Each row comes from the steps of one walk. Every step used is in the known rows, and no mark comes twice. Write the walk behind each row, first mark first.
Known rows
sumar/filumez/tetup: [-0.82  0.38  2.42  0.97 -0.36 -0.30 -0.26  2.26  2.05  4.49  0.70 -0.10
  2.89 -1.25 -2.59  0.38  0.45  0.46  1.44 -1.93 -0.03  0.16 -0.94 -0.28
  1.88]
botez/ruvif: [ 0.55 -0.02 -1.02 -1.01 -0.27 -0.02  0.90 -0.43 -0.07  0.71 -0.13 -1.58
  3.15  0.41  1.58  0.96  0.64 -0.20  0.48 -0.48  1.92 -0.51  0.39 -0.40
 -0.10]
fufi/ruvif/botez/tetup: [-0.58 -0.96 -0.41 -0.53  0.71  0.16 -1.08 -0.18  2.71  2.66 -0.50 -2.95
  0.80 -1.55  0.45  1.17 -1.51  0.10  2.13 -1.88  1.05 -1.68  1.28  0.87
  0.54]
fufi/tetup/ruvif/gepa: [-0.12 -0.21 -1.07 -0.69  1.17  0.42  1.30  1.44  0.95 -1.69 -0.41 -2.27
  4.18  1.12 -4.25 -0.04  0.10 -0.77  1.50 -2.39  0.23 -0.37 -0.62  1.28
 -0.14]
gepa/filumez/fufi: [ 0.03  0.16  1.49  0.53 -0.91 -2.94  0.35 -0.59  0.92 -3.36 -0.64  0.08
  0.72 -2.47 -0.09  0.45  0.65  0.50  0.15  1.36 -0.65 -0.60 -2.38 -0.16
 -0.12]
ruvif/botez: [-0.36 -0.29  0.03 -0.10  0.65  0.78 -2.02 -1.11  1.08  0.27 -0.05 -0.71
  0.64  0.23 -2.33  1.85 -0.60  0.29  0.53 -0.46  0.86 -0.54  1.09  0.45
  1.29]
botez/tetup/ruvif/fufi/filumez/gepa: [ 0.61 -0.61  0.94 -0.25  0.16  0.42 -0.05  2.23  0.90 -6.89  0.71 -3.30
  1.09 -1.01  6.97  0.30  2.36  0.02  0.52 -1.09 -0.62  0.61  0.13  1.19
 -0.77]
tetup/filumez: [ 1.28  0.03  0.39  0.54 -0.19  0.38  0.68  3.27 -0.57  0.30  0.10 -1.12
 -0.32 -0.55 -0.69  0.21 -0.70 -0.18 -0.45  0.69 -1.12  1.48 -0.23  0.47
  0.05]
botez/ruvif/gepa: [ 1.92 -0.34 -0.34 -0.59  0.23  0.25 -0.18  0.17  0.11 -1.33 -0.57 -1.92
  4.39  0.64 -0.53  1.22  1.90 -0.25 -0.68 -1.10  1.06  0.14 -0.40  0.39
  0.66]
gepa/filumez/sumar: [ 1.25  0.32  0.39  1.14 -0.59 -1.96  0.29 -1.08 -0.36  2.88 -0.10 -0.06
  0.84  0.36 -1.27  0.02 -0.11  0.06 -2.94  2.10  0.59  0.58 -0.54 -0.59
 -3.03]
tetup/ruvif: [-0.74  0.29 -1.55 -1.02  0.41  0.35  1.25 -0.02 -0.35  2.03 -0.04 -1.44
  2.94  0.90  0.13 -0.98  0.10 -0.50  0.86 -0.50  1.16 -0.31  0.30  0.10
  0.14]
sumar/filumez/tetup/botez: [ 0.12  0.54  1.15  0.48 -1.09  0.49  0.39  0.58  1.47  3.32  0.48 -1.50
  3.89 -1.25 -3.48 -0.38 -0.95  0.46  1.42 -1.98  2.12 -1.27 -0.30  0.34
  2.36]
fufi/tetup/filumez/sumar: [ 0.04  0.25 -0.23  1.08  0.26  0.04  1.79  3.93  0.14  0.34  0.03 -1.78
 -0.02  0.47 -5.59 -0.05 -2.76 -0.47 -0.90  0.08  0.25  1.51 -0.43  0.36
 -3.03]
gepa/filumez/tetup/botez: [ 0.41  0.44  0.79  0.25 -1.55 -1.35  0.78 -1.58  1.24 -0.14  0.12 -1.54
  2.87 -1.51 -2.78 -0.03 -1.27  0.03  0.97 -0.50  1.55 -2.40 -0.44  0.55
  1.01]
tetup/botez: [ 0.96  0.16 -1.21 -0.34 -0.79  0.67  0.58 -1.61 -0.38 -0.75 -0.14 -1.45
  1.26 -0.10 -1.27 -0.64 -1.31  0.01  0.15 -0.35  2.14 -1.35  0.56  0.63
  0.62]
botez/tetup/filumez/sumar: [ 1.27  0.05  0.17  1.38 -0.11 -0.14  0.08  3.77  0.60  2.10 -0.53 -2.56
 -0.34 -0.19 -1.40 -0.66 -2.65 -0.17 -2.21  0.46 -0.01  1.27 -0.07  0.67
 -2.03]
botez/ruvif/fufi: [ 0.41  0.02  0.17 -0.79 -0.65 -0.49 -0.06  0.62  1.00 -3.54  0.11 -1.71
  2.05 -1.02  3.77  0.82  0.97  0.24  1.05  0.36  0.67 -0.47  1.29 -0.07
  0.93]
ruvif/gepa/filumez/tetup: [ 0.63  0.08  2.54  0.90 -0.39 -1.92 -0.57  0.34  2.01 -0.76 -0.08 -0.22
  3.14 -1.29 -3.23  1.22  0.96 -0.02  0.16 -0.74 -1.19 -0.71 -1.63  0.57
  1.04]
botez/tetup/fufi/ruvif/gepa: [ 0.53 -1.01 -0.30 -0.34 -0.78 -0.99  0.24 -0.23  1.31 -2.82 -0.89 -2.15
  1.82 -3.27 -0.30 -0.14  0.28 -0.23  0.92 -1.44 -0.95 -0.56 -1.55  1.35
  0.50]
gepa/filumez/tetup/botez/ruvif: [ 0.93  0.41 -0.33 -0.84 -1.72 -1.17  1.75 -1.72  1.01  0.64 -0.03 -2.92
  5.71 -0.95 -0.90  0.99 -0.64 -0.09  1.50 -0.89  3.27 -2.66 -0.06  0.10
  0.79]
botez/ruvif/fufi/filumez: [ 2.07 -0.41  1.11 -0.56 -0.85  1.05  0.56  1.71  0.25 -6.00  0.61 -2.03
  1.92 -0.48  3.63  1.13  0.70  0.45  1.14  0.96  0.10  0.70  0.41 -0.32
 -0.77]
botez/tetup: [ 0.51 -0.42  0.28  0.19 -0.20 -0.40 -0.49  1.11  1.93  0.30 -0.59 -1.64
 -0.49 -0.69  2.17 -0.33 -1.48  0.06  0.97 -1.06 -0.60 -0.93  0.20  0.91
 -0.03]
gepa/filumez: [ 1.69 -0.10  0.96  0.51 -0.96 -2.05  0.29 -1.16  0.18  1.28  0.00  0.02
  0.54 -0.50  1.27  0.66  0.66  0.17 -0.47  1.56 -1.05 -0.16 -0.72 -0.15
 -1.08]

Which walk is each row?
[-0.05 -0.02 -1.35 -0.47 -0.58  0.56  1.88 -0.31  0.88 -2.62 -0.04 -2.15
  1.19 -0.03 -3.85 -0.31 -2.65 -0.22  2.28 -1.70  1.87 -2.03  0.38  1.05
 -0.64]
fufi/tetup/botez
[ 0.51 -0.11  0.55  0.55  0.28 -0.14  0.09  2.70 -0.94 -2.19  0.58 -1.44
 -0.43 -0.90  2.44  1.10  2.59 -0.35 -1.74 -0.43 -0.94  1.86 -0.57  0.79
 -0.15]
tetup/filumez/gepa
[-2.25 -0.33  1.00 -0.12 -0.80 -0.39 -0.53 -0.97  2.35  2.91  0.46 -1.41
  3.53 -3.69 -4.49  1.84 -0.29  0.48  3.11 -1.77  0.91 -0.79 -0.58  0.15
  2.53]
sumar/filumez/tetup/fufi/ruvif/botez
[ 1.46  0.22  1.16  0.43 -1.19 -1.10  0.01 -1.13  1.38 -1.51 -0.20 -1.70
  4.01 -1.30 -4.17  0.32 -0.30  0.04  0.18 -0.97  1.07 -1.99 -1.04  1.13
  1.52]
ruvif/gepa/filumez/tetup/botez
[-1.78  0.13 -1.81 -1.16  0.61  0.20  2.58  1.19  0.86  0.03  0.04 -2.02
  2.88  1.03 -2.59 -0.47 -1.35 -0.75  3.02 -1.91  0.87 -1.03  0.15  0.57
 -1.02]
fufi/tetup/ruvif
[-0.23  0.25  1.84  0.81 -0.48 -1.02 -0.05  1.65  1.13  0.35 -0.24 -0.24
  1.83 -2.10 -0.83  0.00  1.15  0.92  0.55 -0.42  0.06  0.67 -2.25 -0.33
  1.32]
sumar/filumez/fufi
[-0.60  0.07  2.14  0.43 -0.24  1.00  0.63  1.96  1.16 -2.75  0.76 -0.42
  1.43 -0.66 -2.69  0.56 -0.88  0.12  1.57 -1.00 -0.09 -0.01 -1.16 -0.12
 -0.03]
fufi/filumez/tetup
[-1.43 -0.43 -1.10 -0.88 -1.36 -1.16  1.86 -1.87 -0.36 -1.28  0.02 -0.65
  0.68 -3.34 -0.32 -0.37 -0.10 -0.25  1.62  0.03  0.11 -0.52 -1.10 -0.07
 -0.24]
tetup/fufi/ruvif
[ 0.96 -0.16  0.61 -0.49 -0.32  1.31  0.91  1.91  0.07 -5.02  0.67 -1.83
  1.77 -0.11  2.52 -0.42  0.13  0.20  1.35  0.86 -0.33  0.82  0.41  0.14
 -0.53]
tetup/ruvif/fufi/filumez
[ 0.59 -0.15  1.35  0.83  0.14 -0.32 -0.64  1.03 -0.13  2.23  0.90 -0.43
  1.56 -0.62  3.51  1.06  4.38  0.38 -1.20 -1.37 -0.17  1.63 -0.80  0.04
  0.29]
sumar/filumez/gepa
[ 0.55 -0.87  1.06  0.31 -1.36 -0.17 -0.22  0.18  0.26 -8.45  0.37 -1.96
 -0.45 -2.39  4.26  0.91  1.72  0.17 -0.10 -0.80 -1.69  0.71 -1.97  1.27
 -1.27]
botez/tetup/fufi/filumez/gepa
[ 2.81 -0.17 -1.30 -0.92 -0.36  0.87  0.31 -1.04 -0.23 -1.94 -0.70 -3.15
  5.40  0.56 -1.38  0.75  0.84 -0.20 -0.65 -1.29  2.81 -1.01 -0.03  0.88
  1.16]
tetup/botez/ruvif/gepa
[-2.15 -0.09 -0.46 -0.71  0.35 -1.20  1.68  0.04  0.43 -1.19 -0.33 -0.75
  1.10 -3.05 -0.59 -0.38  0.54 -0.04  1.50 -0.55  1.56 -0.68 -1.55 -0.51
  0.00]
filumez/fufi/ruvif
[-0.25 -0.06  0.38 -0.06  0.63 -0.25  1.18  2.94  1.79 -1.14 -0.56 -2.40
  5.57 -0.40 -4.74 -0.01  1.18 -0.05  1.92 -2.73  0.22  0.20 -2.28  0.91
  0.93]
sumar/filumez/fufi/tetup/ruvif/gepa
[-1.58  0.25  0.39 -0.50  0.33 -0.72 -0.73 -1.19  2.30  2.89  0.12 -2.07
  4.72 -0.20 -3.86  1.68 -0.78 -0.13  2.02 -1.09  1.36 -1.76  0.52  0.51
  1.80]
gepa/filumez/tetup/ruvif/botez
[ 1.78 -0.71  0.59  0.07 -1.50 -2.68  0.80 -2.08  0.10 -1.57 -0.38 -0.85
  2.60 -2.97 -0.58  0.82  1.63 -0.09 -0.25  1.01 -1.55 -0.05 -2.23  0.45
 -0.49]
tetup/fufi/ruvif/gepa/filumez
[-1.92 -0.13  0.63 -0.33 -1.95 -2.94  2.04 -1.78  1.14 -0.56  0.23 -0.47
  2.18 -4.56 -1.71  0.26 -0.40 -0.19  2.36 -0.18 -0.47 -1.41 -1.98 -0.10
  0.14]
gepa/filumez/tetup/fufi/ruvif
[-1.22  0.52  1.44 -0.23 -0.65 -2.03  0.44  0.94  2.20 -1.71  0.43 -1.49
  3.28 -1.85  1.05 -0.27  0.29 -0.01  2.13  0.11 -0.52 -1.32  0.42  0.39
  1.55]
gepa/filumez/tetup/ruvif/fufi
[-0.27  0.41  0.24 -0.95 -1.30 -0.27  0.31  0.18  1.90 -4.40  0.22 -2.84
  3.95 -1.92  0.74  0.40 -0.64  0.18  2.16 -0.99  2.65 -2.35  1.41  0.45
  2.26]
filumez/tetup/botez/ruvif/fufi
[-1.95 -0.04 -0.42 -0.77  0.48 -1.37  0.63 -0.64  2.64 -1.73 -0.48 -2.59
  3.84 -0.77 -4.72  1.68 -1.37 -0.01  3.09 -1.09  1.08 -1.91 -0.56  0.79
  0.19]
gepa/filumez/fufi/tetup/ruvif/botez
[ 2.82  0.03  0.09  0.66 -0.38 -1.66  0.18 -0.90 -0.16  1.68 -0.61 -1.77
  4.39  0.93 -1.39  1.00  1.45 -0.12 -3.47  1.19  1.47  0.75 -0.88 -0.28
 -2.44]
botez/ruvif/gepa/filumez/sumar
[ 0.06 -0.05 -0.49 -0.42 -0.91  0.12  1.15  0.39  1.71 -6.03  0.16 -2.21
  0.53 -1.12 -2.00 -0.32 -2.34  0.13  2.77 -1.13  1.16 -2.02  1.15  1.29
  0.25]
ruvif/fufi/tetup/botez
[-0.84 -0.21  0.34 -0.29 -0.42 -2.81  1.98 -0.91  0.58 -0.29 -0.34 -0.72
  1.57 -3.56  0.55  0.19  0.89  0.15  1.14  0.78  0.64 -0.80 -2.10 -0.69
 -0.82]
gepa/filumez/fufi/ruvif
